Each row was made from one path, in order. Every step used is in the known rows, and no mark comes twice. Write each row's path.
Known rows:
kudi mutis: [ 2.87,  1.58, -0.82, -1.39, -2.76, -0.32, -1.26,  2.74,  0.25, -0.01,
 -0.26,  4.37, -0.31,  0.80,  1.04, -2.21,  1.24, -0.30,  1.39,  0.99,
  1.41,  3.13,  1.16]
kudi mutis kazu popa kotof: [-2.47,  1.27, -0.81, -2.32, -4.20, -2.38,  2.69,  2.94,  3.34, -0.49,
 -1.07,  4.64,  0.78,  3.28, -1.02, -1.75,  1.86, -0.82,  1.05, -2.05,
  0.66,  0.52, -1.86]
suru kotof popa: [ 3.20,  2.12,  1.53, -1.75,  2.92,  3.34, -0.51, -0.13,  0.03, -0.90,
 -5.27, -5.33, -2.96, -4.14, -1.51,  0.77,  0.92, -1.08, -1.06, -2.74,
  0.94, -1.34,  2.68]
mutis kotof popa kudi suru kazu: [ 3.59, -2.31, -2.53,  0.68,  2.03,  2.61, -3.69, -2.82, -0.33,  0.09,
  1.74, -1.10,  0.23, -1.24, -0.29,  1.21, -0.86,  0.65,  0.64,  0.86,
 -1.11, -1.88, -1.50]
kazu suru kotof popa kudi mutis: [ 6.37,  1.42,  1.54, -0.15, -5.14,  0.25, -1.96,  0.15,  1.37, -2.11,
 -1.55, -1.50,  1.04, -3.74,  2.37, -2.71,  0.89, -0.52,  2.51, -3.33,
  1.20,  3.51,  1.65]
kudi suru: [ 0.09, -1.47, -2.04,  3.53,  5.15, -0.10, -2.40,  0.46, -1.26,  0.64,
  2.75,  2.61,  0.53,  1.18,  0.77,  2.35, -0.15,  0.82, -0.73,  3.28,
 -1.39, -0.40,  0.29]
mutis kotof popa: [ 0.22,  1.05, -1.85, -3.51,  0.94,  3.55,  0.73, -2.09,  1.02,  0.56,
 -0.96, -1.30, -1.97, -0.67, -2.29, -0.41,  1.42,  0.28, -1.15, -1.73,
  2.17, -1.03, -1.50]
popa kotof mutis kazu suru kudi: [-8.48, -0.25,  0.98,  2.71,  2.93,  0.18,  5.54,  2.03,  2.09,  3.52,
  3.57,  0.95, -0.68,  0.23,  0.90, -0.88,  2.19, -1.87,  1.57,  0.06,
  0.60, -0.47,  2.06]
kudi suru kotof mutis kazu: [-3.61,  0.88,  0.63,  2.65,  6.53,  0.43,  1.33,  0.71, -1.85,  0.61,
  1.15, -1.52,  2.48,  1.88,  0.30,  3.03, -1.77, -0.31, -2.40,  1.25,
 -0.47,  0.52,  3.03]
popa kotof mutis kazu suru: [-7.32, -0.94,  1.43,  4.29,  0.79,  0.46,  1.52,  0.29, -1.74,  3.07,
  4.49,  1.86,  2.54,  0.36,  2.06,  0.44,  0.70, -2.12,  0.06, -1.86,
  0.30, -0.35,  0.97]
kazu popa kotof: [-2.07, -0.02, -0.75, -2.45, -3.79, -1.18,  0.85,  2.07,  2.55,  0.93,
 -1.81,  2.33, -2.32,  0.41, -1.80, -0.94,  1.85, -1.39,  0.41, -1.72,
 -0.27, -2.96, -1.89]
kotof popa kudi mutis: [ 6.24,  1.90, -0.44, -2.29, -6.67,  0.42, -1.42,  0.20,  2.25, -3.69,
 -1.67,  0.17,  1.95, -1.40,  1.63, -3.03,  0.85, -0.08,  2.46, -1.90,
  1.82,  4.45,  0.89]
kotof mutis kazu popa: [-4.41,  0.00,  1.51, -0.57,  0.10, -2.17,  3.17,  0.70, -0.44,  0.09,
 -1.90, -0.05, -0.05,  2.42, -1.24,  1.14, -0.55,  0.24,  0.20,  0.59,
 -0.92, -1.35, -0.87]
kotof popa kudi: [ 3.28,  1.01,  0.75, -1.16, -4.39,  1.14, -0.81, -2.41,  1.01, -4.02,
 -2.29, -3.50,  1.63, -2.01,  0.38, -0.80,  0.14, -0.37,  0.52, -2.65,
  0.43,  0.84,  0.47]
popa kudi suru kazu mutis: [ 1.53, -1.78, -0.91, -0.49,  1.47,  0.40, -2.24,  0.96, -3.27,  0.32,
  0.23,  0.63, -2.63, -1.31,  0.15,  0.24, -2.06,  0.26, -1.56,  4.56,
  0.25, -0.24,  0.93]
suru kazu popa kudi: [ 2.73, -1.28,  1.75, -1.15, -5.48, -2.13, -1.44, -1.25, -0.04, -1.85,
 -2.81, -1.41, -0.72, -0.79, -0.55, -0.50, -0.85,  0.24,  1.86, -0.45,
 -2.33, -2.23, -2.04]
popa kotof mutis kazu: [-6.43,  1.33, -0.62,  0.13,  0.43,  0.99,  2.86,  1.10,  0.16,  0.57,
  1.85,  1.36,  3.16,  3.06, -0.08,  0.68, -0.17, -1.87, -1.56, -0.70,
  1.18,  0.71,  1.71]
kotof mutis kazu popa kudi: [-1.44,  0.04,  1.95, -0.37, -4.81, -3.12,  1.88, -1.27,  0.52, -2.80,
 -1.42, -1.74,  2.75,  1.82,  0.05,  0.04, -1.43,  0.56,  0.60, -0.80,
 -1.48,  0.19, -1.18]
kotof popa kudi suru kazu: [ 4.32, -2.19, -1.36,  1.96,  1.90,  2.37, -4.21, -1.93, -0.91, -1.20,
  0.43, -1.73,  0.60, -2.29,  0.63,  1.57, -0.92, -0.10,  1.46,  0.80,
 -1.60, -1.49,  0.25]
mutis kotof: [-2.49,  0.30, -1.99, -2.49,  0.82,  0.73,  0.44, -0.88, -0.51,  3.03,
  2.03,  2.91, -1.86,  2.74, -2.11, -0.36,  0.62,  0.83, -2.44,  1.08,
  0.86, -1.50, -2.69]
popa kotof: [-2.30,  0.82, -1.61, -1.43, -2.30,  0.95, -0.13,  1.87,  1.58,  1.08,
  0.48,  3.06, -0.67,  0.57, -0.69, -0.92,  1.81, -2.15, -0.88, -1.47,
  0.88, -1.32,  0.28]
kazu suru kudi mutis kotof popa: [ 0.45,  0.77, -1.58, -2.48,  0.15,  2.84,  2.20, -0.41,  3.12,  1.95,
  0.75,  0.06, -2.71, -1.81, -0.63, -2.61,  2.90,  0.17,  1.82, -1.73,
  2.94,  1.17, -0.90]

Which path is each row?
[ 1.85,  1.27,  3.34,  1.59, -1.23,  0.41,  0.37, -2.43,  0.08, -3.27,
 -1.95, -4.96,  2.62, -2.41,  1.09,  0.01, -0.16, -0.46, -0.05, -4.47,
 -0.20,  1.02,  1.25] : mutis kazu suru kotof popa kudi
[-5.57,  1.16,  0.55,  0.91,  2.32,  0.58,  2.65,  0.44, -1.85,  0.19,
  1.31,  0.49,  2.92,  3.14,  0.21,  1.41, -0.95, -0.85, -1.50,  0.92,
  0.64,  1.06,  2.01] : kotof mutis kazu
[-1.45,  2.60,  0.13,  0.09,  0.03, -1.54,  2.36,  2.20, -0.24, -1.64,
  0.67,  5.32,  3.66,  5.08,  0.97, -1.03,  0.56,  0.24,  0.16,  0.51,
  1.40,  4.70,  0.78] : kudi mutis kazu
[-5.85, -0.57,  2.74,  5.17,  2.57, -1.21,  1.63, -0.09, -3.18,  1.66,
  3.41,  3.35,  2.40,  1.86,  1.94,  0.64,  0.89, -0.59, -0.03, -0.93,
 -0.49,  0.32, -0.04] : mutis kazu suru
[-2.60,  0.79,  4.21,  3.89,  5.02, -0.74,  0.64,  0.79, -3.10,  2.09,
 -0.11, -0.76, -0.29, -0.65,  0.78,  1.38,  0.17, -0.85, -1.64, -1.73,
 -1.05, -1.03,  2.01] : mutis kazu suru kotof
[-1.71, -0.65,  2.53,  2.18,  2.48,  2.17, -1.82,  0.64, -2.88,  4.44,
  0.28, -4.38, -2.63, -4.99,  1.00,  1.35, -0.80, -2.20, -0.92, -0.46,
 -0.41, -2.73,  3.82] : kazu suru kotof mutis
[-2.21, -1.38, -1.12, -2.39, -2.98,  2.05, -0.92,  1.35,  0.89,  3.21,
 -0.81, -1.57, -3.00, -2.76, -1.19, -0.01, -0.01, -2.66,  0.98, -0.50,
 -0.06, -4.20,  0.53] : suru kazu popa kotof mutis
[ 0.61,  1.14, -2.83, -3.58, -1.85,  0.26, -0.12,  0.65,  0.97,  2.56,
  2.30,  4.97, -1.13,  2.86, -0.97, -2.34,  1.07,  1.10, -0.66,  1.04,
  2.08,  1.74, -2.33] : kudi mutis kotof
[ 3.14, -2.51, -1.20,  2.74,  1.87,  0.85, -4.43, -1.15, -1.77, -0.16,
  1.81,  0.40,  0.73, -0.75,  0.95,  1.63, -1.33,  0.04,  0.96,  2.22,
 -2.36, -1.68,  0.04] : popa kudi suru kazu
[ 2.64, -1.27, -2.86,  1.44,  1.41,  0.86, -2.03, -2.99,  1.25, -1.78,
  2.54, -0.99,  2.43,  0.08,  0.44,  1.15, -0.52,  1.70, -0.48,  0.30,
 -0.57,  0.60, -1.61] : mutis kotof popa kudi suru
[ 1.55, -1.19,  0.73,  1.17,  1.76,  0.08, -2.24,  0.00, -0.49,  1.23,
 -1.02, -5.57, -1.28, -3.47,  0.16,  2.32, -2.23, -0.27, -0.64,  1.09,
 -1.93, -2.30,  2.14] : kazu popa kudi suru kotof mutis
[-6.68, -1.06,  2.40,  4.88,  2.20,  0.11,  1.38, -0.27, -3.32,  2.83,
  4.03,  1.20,  2.26,  0.35,  2.36,  1.04,  0.07, -1.31,  0.03, -0.57,
 -0.14, -0.02,  1.27] : kotof mutis kazu suru
[ 5.80,  0.11,  0.41, -2.23, -7.59, -2.25, -1.99,  1.14,  1.41, -2.04,
 -2.06,  1.83,  0.14, -0.41,  0.91, -2.83,  0.06,  0.31,  3.59, -0.20,
 -0.37,  1.96, -1.06] : suru kazu popa kudi mutis
[-0.30,  1.13, -1.87, -5.23,  0.91,  3.36,  1.62, -0.95,  0.05,  0.84,
 -1.71, -1.34, -3.90, -1.26, -2.59, -1.07,  0.70,  0.47, -2.59, -0.07,
  3.51, -0.19, -1.04] : kazu mutis kotof popa
[-3.32,  0.02, -1.74, -1.45, -2.30,  2.86, -0.64,  1.39,  0.70,  2.77,
  1.25, -0.62, -0.85, -1.77, -0.17, -0.09,  0.25, -2.95, -0.73, -0.50,
  1.23, -1.81,  2.27] : popa kotof mutis
[ 0.10,  1.43,  3.14,  1.68,  4.22,  2.39,  0.89, -0.72, -1.06, -0.23,
 -2.76, -4.29, -0.72, -3.38,  0.01,  1.02,  1.08, -1.10, -0.51, -3.96,
  0.63, -0.62,  2.27] : mutis kazu suru kotof popa
[ 1.85,  0.88, -0.79, -4.07, -4.22,  1.24,  0.53, -2.63,  0.94, -2.26,
 -1.24, -2.77, -0.32, -1.04, -1.02, -1.72, -0.45,  0.71, -1.65, -1.37,
  2.05,  1.14, -1.24] : kazu mutis kotof popa kudi
[-1.15,  1.11,  1.20, -1.24, -1.72, -3.90,  3.01,  2.15,  0.76, -1.40,
 -2.31,  3.78,  0.57,  4.07, -0.68, -0.83,  0.67,  1.12,  1.55,  0.27,
 -0.29,  1.52, -1.91] : kudi mutis kazu popa
[ 1.91, -1.58, -1.49,  3.72,  1.14, -1.27, -2.87, -1.20, -0.30, -1.73,
  2.88,  0.95,  2.99,  0.97,  1.77,  1.60, -1.02,  1.15, -0.24,  2.09,
 -1.97,  0.72, -0.23] : popa kudi suru
[-2.73, -0.47,  1.35,  1.23,  3.94, -2.33,  1.95,  0.93, -0.50,  0.47,
 -1.72, -1.63, -0.14,  1.54, -1.07,  2.64, -1.26,  0.81, -0.46,  1.12,
 -1.92, -1.70, -0.18] : kudi suru kotof mutis kazu popa
[ 2.24, -1.19, -2.93,  0.09,  1.32,  0.66, -1.34, -2.11,  0.50, -1.60,
  1.95, -1.05,  0.89, -0.36,  0.14,  0.65, -1.08,  1.85, -1.56,  1.63,
  0.50,  1.19, -1.22] : kazu mutis kotof popa kudi suru
[ 1.65, -2.50, -1.65,  2.64,  5.08,  1.78, -4.04,  0.18, -2.51,  1.79,
  1.67,  1.65, -1.28, -0.60,  0.18,  2.23, -0.63, -0.21,  0.63,  3.17,
 -1.81, -2.62,  0.40] : kudi suru kazu
[-7.06, -0.01,  2.23,  3.51,  4.64, -1.21,  5.52,  1.60,  0.65,  2.34,
  2.64,  2.01, -0.96,  1.54,  0.85, -0.58,  2.26, -0.46,  1.49,  1.05,
 -0.12,  0.08,  1.30] : mutis kazu suru kudi
[-2.26,  1.29,  1.19, -1.48, -0.50, -4.01,  5.30,  2.95,  2.55, -0.98,
 -2.38,  3.26, -0.72,  3.97, -1.03, -1.45,  1.38,  1.19,  2.41,  1.08,
 -0.16,  1.52, -1.30] : suru kudi mutis kazu popa
[ 3.16, -0.22, -1.91, -4.31, -5.57, -1.14, -0.93, -0.66,  1.76,  1.14,
  0.66,  2.86, -1.06,  1.68, -1.17, -2.81,  0.13,  1.52,  1.23,  0.13,
  0.55,  0.55, -4.14] : suru kazu popa kudi mutis kotof
[ 3.75, -0.49,  1.39,  2.07,  2.94, -2.15, -2.33,  0.08, -0.16, -0.80,
 -2.02, -3.10, -0.89, -1.47, -0.18,  2.11, -1.31,  1.09, -0.95,  0.50,
 -2.91, -1.74,  0.46] : kazu popa kudi suru kotof
[ 1.56, -0.38,  1.79, -1.00, -5.96, -3.32, -0.18, -1.00,  0.72, -2.57,
 -2.50, -0.89,  0.21,  0.29, -0.28, -0.71, -0.43,  0.71,  0.96, -0.69,
 -1.89, -1.02, -2.09] : kazu popa kudi
[ 0.53,  1.26,  4.04,  3.25,  0.71, -1.80,  0.02,  0.77, -1.58,  0.22,
  0.14, -0.45,  1.78, -0.82,  2.12, -0.36, -0.07, -0.51, -0.17, -2.50,
 -0.58,  1.68,  1.90] : popa kudi mutis kazu suru kotof
[ 1.16, -0.60, -3.13, -3.44,  3.66,  4.11, -0.34, -1.33, -0.47,  1.40,
 -0.31, -1.33, -3.73, -1.80, -2.27,  0.21, -0.02,  0.77, -1.83,  1.22,
  2.44, -1.06, -1.16] : kudi suru kazu mutis kotof popa
[ 2.04, -2.22, -0.85,  2.82, -0.01, -2.98, -2.12, -1.00,  0.41, -1.88,
  1.02,  0.50,  1.63,  0.81,  0.82,  1.59, -0.99,  1.79,  0.74,  1.89,
 -2.83, -0.60, -1.91] : kazu popa kudi suru
[-3.19,  0.59,  2.51, -0.68,  1.59, -2.10,  2.89,  1.10, -0.60,  0.35,
 -3.36, -1.99, -1.04,  1.29, -1.68,  1.56, -0.87,  0.10, -0.55, -0.03,
 -1.23, -1.87,  0.05] : suru kotof mutis kazu popa
[ 2.74, -1.40, -1.13, -1.26,  1.54,  1.88, -2.06,  0.17, -2.32, -0.64,
 -1.10, -1.50, -2.81, -2.86, -0.16,  0.22, -1.65,  0.06, -1.11,  3.11,
  1.01, -0.05,  1.21] : kotof popa kudi suru kazu mutis
[ 3.65,  0.67,  2.89,  0.90, -2.37,  1.08, -1.39, -2.36,  0.13, -2.33,
 -2.54, -5.72,  0.55, -4.60,  1.06, -0.35,  0.11, -0.79,  0.33, -4.25,
 -0.28, -0.21,  1.43] : kazu suru kotof popa kudi
[ 3.40, -1.11, -1.71,  2.70,  1.23,  0.63, -2.57, -2.15,  0.77, -3.00,
  1.24, -1.57,  2.72, -1.01,  1.30,  1.52, -0.48,  0.97,  0.31,  0.30,
 -1.01,  0.93,  0.09] : kotof popa kudi suru
[-0.42, -2.04, -0.75,  3.35,  0.82, -2.62, -0.57, -1.22,  0.34, -1.89,
  2.08, -0.54,  3.63,  1.88,  1.11,  2.24, -1.93,  1.59,  0.43,  1.87,
 -2.45,  0.32, -1.06] : kotof mutis kazu popa kudi suru
[-2.89,  2.79,  0.10, -0.21,  1.57, -1.74,  5.12,  3.21,  1.99, -1.05,
  0.73,  4.62,  2.05,  5.07,  0.49, -1.75,  1.49,  0.31,  1.23,  1.49,
  1.54,  4.73,  1.59] : suru kudi mutis kazu
[ 3.58,  0.04,  0.84,  2.73,  3.92, -0.75, -2.93, -0.08, -0.89, -0.71,
 -0.58, -2.64,  0.22, -1.38,  0.52,  2.12, -1.37,  0.56, -1.80,  0.62,
 -2.16, -0.70,  1.86] : popa kudi suru kotof
[ 0.69,  0.39, -1.88, -5.26,  1.21,  4.29,  0.57, -1.19, -0.56,  1.37,
 -1.94, -1.73, -4.65, -2.08, -2.79, -0.97,  0.34,  0.07, -1.91,  0.10,
  3.12, -1.30, -1.01] : suru kazu mutis kotof popa
[-1.41, -1.52, -3.26, -2.90,  3.68,  1.38, -0.66,  0.05, -2.38,  4.12,
  2.51,  2.88, -4.27,  1.24, -2.23,  0.02, -1.05,  1.31, -3.27,  4.43,
  1.35, -1.57, -2.25] : kudi suru kazu mutis kotof
[ 4.86,  0.83,  0.46, -2.11, -8.06, -3.16, -0.96,  1.31,  2.03, -2.59,
 -1.85,  2.18,  0.81,  0.41,  1.13, -3.02,  0.41,  0.77,  2.87, -0.35,
 -0.01,  2.98, -1.03] : kazu popa kudi mutis
[ 2.27,  0.52, -1.85, -4.11, -6.00, -2.04,  0.13, -0.50,  2.36,  0.55,
  0.96,  3.28, -0.33,  2.48, -0.94, -3.01,  0.47,  1.87,  0.53, -0.03,
  0.94,  1.59, -4.08] : kazu popa kudi mutis kotof
